Each row was made from one walk, in order. Every step used is in the known rows, and no mark comes twice. Write each row's walk.
(in the rows, 128 means zero)
Known rows
w -> p -> b -> g: [126 156 118 110 115 109 123 118 139 135  71 129 134 118 134 136 153 143
 127 128 171 119 118 116 146 118 112 143  96 130 211 145 107  84  91  99
 143 142 131 106 145 153 158 142 135 117 108 133 111 134 128 143 123 147
 137 158 127 161 129 128 154 112  68 126 153 121 135 122 158 147 127 146
 142 119 125 128 173 125 115  96]
t -> w -> g -> m -> p: [ 94 161 114 124 120 121 110 108 135 137  97 125 127 120 142 143 146 117
 121 146 162 102  91 136 120 120 136 110 115 126 143 159 112 126 121  94
 118 132 134 102 163 156 143 194 136 116 124 121 104 141 137 133 116 121
 145 177 127 165 129 118 128 100  46  88 142 119 138 133 144 130 119 144
 142 113 123 117 220  91 137  88]
t -> w -> g: [102 162 114 150 120 106 121 114 135 139  81 128 121 118 148 151 150 120
 116 131 167 109 106 124 126 120 174 123  97 131 147 167 119 107 110  95
 123 136 134 102 162 153 145 173 145 114 115  98  93 148 130 126 123 134
 149 166 131 145 127 127 128 118  76 111 146 114 139 134 154 127 125 140
 139 116 115 123 183  90 113 113]
w -> t: [103 148 123 133 130 106 119 122 139 148  72 119 119 113 136 158 147 125
 120 137 144 117 108 133 129 117 131 141 114 122 114 152 129  99  95  98
 120 128 133 115 134 162 100 166 134 111 124 103 118 137 141 119 136 138
 143 147 125 146 128 129 145 121  91 119 147 105 152 138 152 119 125 135
 133 134 134 119 168 133 119 116]
b -> g -> m: [100 159 104 120 112 118 119 111 144 131  98 124 126 114 132 144 151 133
 132 138 149 104 119 128 127 116 133 121 107 125 114 130 113 122  95  97
 129 139 129 109 153 162 128 147 128 129 124 115 118 134 133 138 129 126
 145 166 131 165 136 129 131 105  67  96 136 116 117 125 149 120 131 147
 131 112 121 126 188 128 133 100]
g -> m -> p: [ 92 164 114  94 125 128 113 110 135 138  94 118 126 112 124 146 139 126
 132 151 133 109 106 145 121 121  75 120 123 114 117 128 113 122 112  96
 113 138 130 121 142 163 145 157 125 122 140 125 131 130 147 118 138 126
 141 167 121 168 137 118 140 111  68  86 143 116 136 124 139 135 118 144
 118 118 127 119 207 125 137  99]
w -> g: [111 163 115 129 129 107 123 116 134 139  86 127 123 115 140 146 146 129
 126 133 159 105 113 127 124 122 150 138  98 131 142 166 124 115  97  97
 126 136 129 109 139 160 131 156 137 113 116 107  98 137 135 125 129 140
 143 157 129 151 130 127 142 113  80 114 149 123 132 129 147 131 132 142
 127 114 123 129 161 106 124 107]
c -> m: [110 174 125 133 119 108 122 113 135 159  75 128 121 111 117 150 151 140
 121 143 125 116 113 150 127 113 144 130 109 126  92 136 114 109 119  98
 114 143 131 124 120 160 160 133 136 119 142 118 136 142 141 123 146 132
 139 151 126 143 134 126 130 118  95  96 151 121 149 125 147 117 127 141
 118 119 119 123 158 132 121 124]
m -> p -> b -> t -> w: [104 160 132 126 105  98 111 105 136 139  58 115 126 112 156 143 145 127
 106 135 162 130 114 138 129 117 100 119 116 127 179 178 105  79 120  99
 127 140 139 106 145 158 181 184 141  99 118 130 134 137 141 117 115 141
 159 161 121 138 126 130 153 135  73  92 167 103 163 139 158 142 122 136
 149 130 148 115 221 118  99 101]
g -> m -> p -> b -> t: [103 160 122  99 110 115 104 108 140 143  74 108 130 113 145 143 142 130
 116 146 152 124 116 143 124 116  68 121 117 122 158 165 106  90 103 100
 128 139 134 115 136 167 154 167 127 111 127 140 144 123 148 113 122 135
 158 168 120 158 133 126 160 116  59  84 155 105 150 139 161 136 122 143
 133 128 159 124 212 139 130  86]
g -> m: [102 164 106 128 124 120 116 115 141 136  93 119 123 114 121 148 145 132
 134 143 129 114 114 141 130 118 107 125 123 116  95 126 113 107 107  97
 122 131 130 124 140 167 130 161 120 130 140 121 118 130 144 121 138 122
 140 158 126 156 133 120 134 112  84 106 135 110 134 136 149 123 119 142
 123 109 126 127 187 129 130  98]
g -> m -> p -> w -> t: [101 157 125 119 128 121 102 116 145 152  75 110 123 113 137 140 141 123
 126 156 144 116 100 135 123 116 102 128 118 125 161 153 119 103  95  97
 116 133 136 114 145 169 142 173 135 107 120 140 141 129 149 135 125 116
 150 171 122 164 131 128 153 111  42  99 152 101 149 132 161 134 124 140
 135 137 145 115 200 139 143 111]
w -> g -> m: [105 162 104 124 126 120 115 117 139 138  94 123 126 119 138 150 146 126
 129 138 157 105 113 130 123 120 154 126 108 128 117 151 119 118  95  97
 123 133 128 113 152 163 116 163 126 126 124 113  96 134 139 121 126 123
 141 166 133 166 132 117 136 103  64 102 143 118 121 134 151 123 128 146
 127 108 123 127 180 114 136  87]
c -> m -> p: [103 174 130 109 127 118 119 106 129 158  74 131 123 108 117 153 146 138
 120 164 123 112 102 153 117 118 100 127 111 118 105 129 112 124 128  95
 105 148 131 119 113 158 159 145 141 108 141 125 151 139 143 122 143 136
 146 153 122 151 136 122 139 120  80  76 150 124 156 115 140 128 121 140
 118 129 117 115 161 127 122 127]
b -> p -> w: [128 160 113 125 118 101 113 117 144 145  77 129 123 112 126 139 146 144
 119 127 146 124 106 117 144 117 103 135 113 122 171 149 108  87  98  96
 132 136 138 116 137 155 181 127 139 112 107 131 125 132 145 138 135 130
 140 149 126 148 132 137 161 109  62 126 160 112 149 131 158 148 113 140
 131 112 129 127 182 144 104 111]
b -> t -> w -> p: [104 152 120 142 127 105 122 117 143 134  74 120 124 120 147 163 150 125
 108 111 157 124 103 130 140 113 136 124 102 119 120 173 111  64 113 101
 117 120 142 103 149 149 105 178 129 118 118 114  89 137 133 138 120 126
 140 150 131 131 118 131 140 104  90 119 149 112 153 142 166 119 112 137
 144 108 137 114 235 117 106  95]
b -> g: [110 162 114 125 119 107 125 110 140 134  83 127 122 113 134 148 149 133
 125 136 152 105 115 123 124 120 138 130 102 127 139 142 115 112  98  97
 130 144 130 105 144 156 126 139 141 117 119 104 122 136 130 134 130 139
 142 161 129 155 134 135 136 119  79 101 143 117 135 119 147 130 136 142
 130 120 114 125 171 119 115 108]

Which walk is each row?
[ 88 155 120 129 115 115 107 105 140 132  90 116 126 120 157 153 144 112
 106 136 175 107 100 134 113 117 139 108 103 126 135 190 112 106 116  97
 114 130 138  93 155 154 124 195 136 115 119 111 103 135 137 127 105 120
 146 180 134 155 125 127 135 103  50  77 151 110 140 139 158 113 127 143
 150 114 142 112 247 103 135  81] | b -> t -> w -> g -> m -> p
[ 96 163 115  98 114 126 116 103 136 133  93 121 128 113 130 143 143 126
 130 154 153 101 107 130 116 118  96 116 112 117 131 132 109 132 103  97
 122 142 129 103 150 160 140 151 133 119 131 124 135 128 137 128 127 129
 140 177 128 177 139 123 138 108  47  80 138 115 128 117 140 131 129 149
 131 121 121 119 200 121 137  96] | b -> g -> m -> p
[121 159 118 136 122 105 118 121 136 137  66 124 131 118 138 139 152 138
 120 123 152 133 106 126 152 115 123 131 113 125 207 140 109  73 113  97
 133 131 138 115 152 155 157 170 131 120 115 137  99 145 135 132 127 136
 140 152 124 143 123 123 151 112  72 140 150 115 151 133 165 144 108 140
 149 112 131 125 203 111 110 101] | t -> w -> p -> b
[102 163 116 122 109 117 106 109 135 138  82 124 133 120 143 129 146 126
 117 140 170 115 108 127 127 122 126 117 107 131 203 160 106 112 112  95
 131 141 133 105 164 158 170 190 138 112 114 137 110 143 138 125 110 132
 152 180 125 161 129 112 141 116  30 103 158 113 139 138 153 144 120 148
 149 124 146 123 215  96 135  89] | t -> w -> g -> m -> p -> b
[120 157 103 128 118 109 106 114 149 143  99 126 129 119 138 142 144 137
 122 134 171 113  97 116 140 118 136 129 107 129 176 163 109  98  88  96
 136 130 136 107 154 157 176 150 132 124 104 140 103 133 142 145 118 120
 137 170 134 162 131 127 148  92  22 119 148 115 133 134 164 137 115 148
 140 107 127 129 203 129 134  88] | b -> p -> w -> g -> m
[107 165 119  95 116 126 108 110 134 142  78 118 129 112 128 128 143 134
 130 148 145 121 118 141 128 118  67 125 128 119 168 124 107 110 109  96
 127 143 129 123 141 167 184 156 125 116 130 146 145 132 148 117 133 133
 151 167 117 159 136 116 155 112  55  94 158 112 143 128 149 150 115 145
 128 131 146 129 195 128 133  94] | g -> m -> p -> b
[104 156 111 151 104 104 105 114 145 135  75 115 129 122 165 142 150 124
 108 124 177 124 110 127 135 113 163 117  98 137 162 192 105  80 103  99
 135 130 138  96 163 159 147 198 131 121 107 122  91 141 136 126 102 125
 158 178 133 146 124 129 142 108  58 109 158 104 141 158 182 120 121 141
 156 113 152 123 241 105 128  79] | p -> b -> t -> w -> g -> m
[103 155 131 127 111 101 109 108 135 139  64 120 128 116 166 143 148 122
 100 126 192 121 107 122 120 120 131 119  93 136 202 206 110  89 113  98
 128 141 139  94 146 154 157 194 149  97 102 124 117 137 135 126 104 140
 163 174 126 142 124 130 152 129  50  97 166 109 152 140 160 135 131 140
 157 132 146 117 215 100 113  90] | m -> p -> b -> t -> w -> g
[101 157 122 105 112 115 102 110 138 140  82 116 131 119 155 134 142 126
 114 138 180 120 115 129 124 117  98 123 104 133 174 190 113  97  97  99
 127 139 132 104 142 161 146 175 132 111 117 138 122 127 140 118 110 138
 153 176 127 165 129 126 154 114  38  83 160 112 136 141 165 132 133 145
 144 124 152 124 219 120 138  79] | w -> g -> m -> p -> b -> t
[107 170 136 103 112 108 106 106 134 160  56 120 128 110 138 145 147 142
 107 151 148 129 114 151 126 113  91 127 100 128 142 168 105  90 122 101
 119 151 135 111 107 161 183 145 142 100 128 142 159 134 143 118 129 144
 161 155 122 143 132 128 158 130  72  82 163 113 162 126 158 126 130 139
 132 136 147 118 191 142 117 112] | c -> m -> p -> b -> t
[106 170 119 106 124 125 105 108 137 143  83 113 125 111 125 134 140 130
 138 154 141 116 109 139 121 119  87 122 121 123 176 135 107 113 106  94
 124 143 135 119 147 169 174 148 134 108 130 145 150 128 147 134 132 119
 150 172 121 165 135 131 150 113  40  93 153 107 140 129 154 147 120 144
 124 123 134 125 202 127 135 100] | g -> m -> p -> w
[113 163 127 101 105 109 116 106 132 139  64 125 129 109 140 129 146 138
 123 143 172 114 123 122 127 122  89 131 106 127 204 150 107 120 102  96
 137 154 130 106 143 157 189 137 148 103 111 127 155 133 133 131 123 155
 156 172 119 161 135 127 155 133  50  93 163 117 139 119 144 152 134 145
 136 141 131 124 171 119 114 108] | m -> p -> b -> g
[115 171 130 107 129 111 113 111 131 149  75 123 124 111 139 139 143 129
 126 145 171 109 110 121 122 125 124 134 100 136 219 171 120 118 100  94
 124 147 134 106 148 159 170 158 152  97 103 126 132 132 139 141 120 140
 150 171 122 159 132 133 153 116  39  96 161 117 136 123 152 153 133 143
 135 131 124 123 160 109 125 111] | m -> p -> w -> g
[118 153 109 107 111 118 112 117 145 133  83 121 136 121 135 139 150 144
 131 133 162 120 113 119 146 112 108 134 103 125 200 134 100  90  88  99
 140 137 132 108 157 159 150 149 119 131 117 146 115 134 132 143 122 129
 138 168 128 168 128 119 149  95  44 127 138 123 123 126 163 139 124 149
 147 113 128 129 211 131 136  86] | w -> p -> b -> g -> m
[111 152 120 152 103  93 110 113 139 141  61 122 127 121 167 151 153 125
  99 121 187 126 113 120 135 118 168 124  94 141 180 204 112  74 102 100
 134 136 138  95 150 155 159 191 145 105 102 117  95 142 129 124 106 142
 160 166 130 138 122 130 147 120  69 113 163 107 143 149 170 125 132 137
 156 125 145 124 207  99 105  94] | p -> b -> t -> w -> g
[ 98 168 116 100 124 127 112 110 134 140 100 126 127 117 135 141 141 122
 128 150 155 102 102 134 117 122 115 124 111 122 152 159 115 132 106  94
 114 136 129 111 149 162 131 169 130 116 126 122 113 129 141 130 124 131
 141 170 125 173 136 116 141 107  50  89 143 121 126 126 141 132 125 148
 129 117 125 120 200 108 147  92] | w -> g -> m -> p
[100 156 119 125 106 112 103 106 142 137  71 111 129 116 152 138 146 125
 107 133 153 127 112 144 131 115  97 109 121 124 167 165  98  89 114  99
 126 135 139 107 152 161 173 184 130 113 125 143 134 135 143 118 113 127
 158 174 123 150 127 125 149 116  56  91 163 102 150 149 164 126 115 139
 149 129 152 118 252 120 119  85] | g -> m -> p -> b -> t -> w
[111 157 115 139 129 107 123 119 138 137  82 126 126 119 133 150 151 130
 122 125 145 123 100 130 144 115 135 130 112 117 152 144 111  84 121  98
 119 125 139 113 154 155 124 177 130 123 123 119  89 144 135 142 130 131
 133 152 129 143 123 123 137 110  84 130 141 119 147 133 159 130 111 138
 138 107 123 118 204 110 109 103] | t -> w -> p
[107 167 116  97 114 123 106 111 131 140  89 124 132 118 138 129 143 132
 130 147 162 114 114 132 125 121  93 128 111 131 196 156 111 119  97  95
 128 144 128 111 149 166 176 168 129 110 114 143 126 131 140 123 121 140
 149 173 124 171 134 113 151 110  38 102 156 121 133 130 150 149 124 147
 133 123 137 127 184 112 144  89] | w -> g -> m -> p -> b
[115 166 109 134 117 116 107 119 144 144  91 120 127 119 137 138 147 131
 134 145 162 113 113 119 129 118 156 128 102 140 170 169 113 105  91  97
 129 142 133 110 161 164 147 162 133 119 113 130 107 131 141 143 123 117
 147 178 129 160 132 132 142  95  40 112 149 113 126 134 166 135 125 146
 135 112 134 132 193 117 136  95] | p -> w -> g -> m
[122 154 121 113 121 103 115 121 141 139  67 119 129 117 145 146 146 138
 115 117 163 136 122 132 145 113 103 141 102 126 188 168 108  57  95 103
 132 131 136 114 128 157 127 159 125 115 113 139 116 129 140 130 124 142
 146 145 125 142 122 130 167 111  85 123 156 113 148 141 172 137 115 141
 141 121 149 126 204 135 113  97] | w -> p -> b -> t
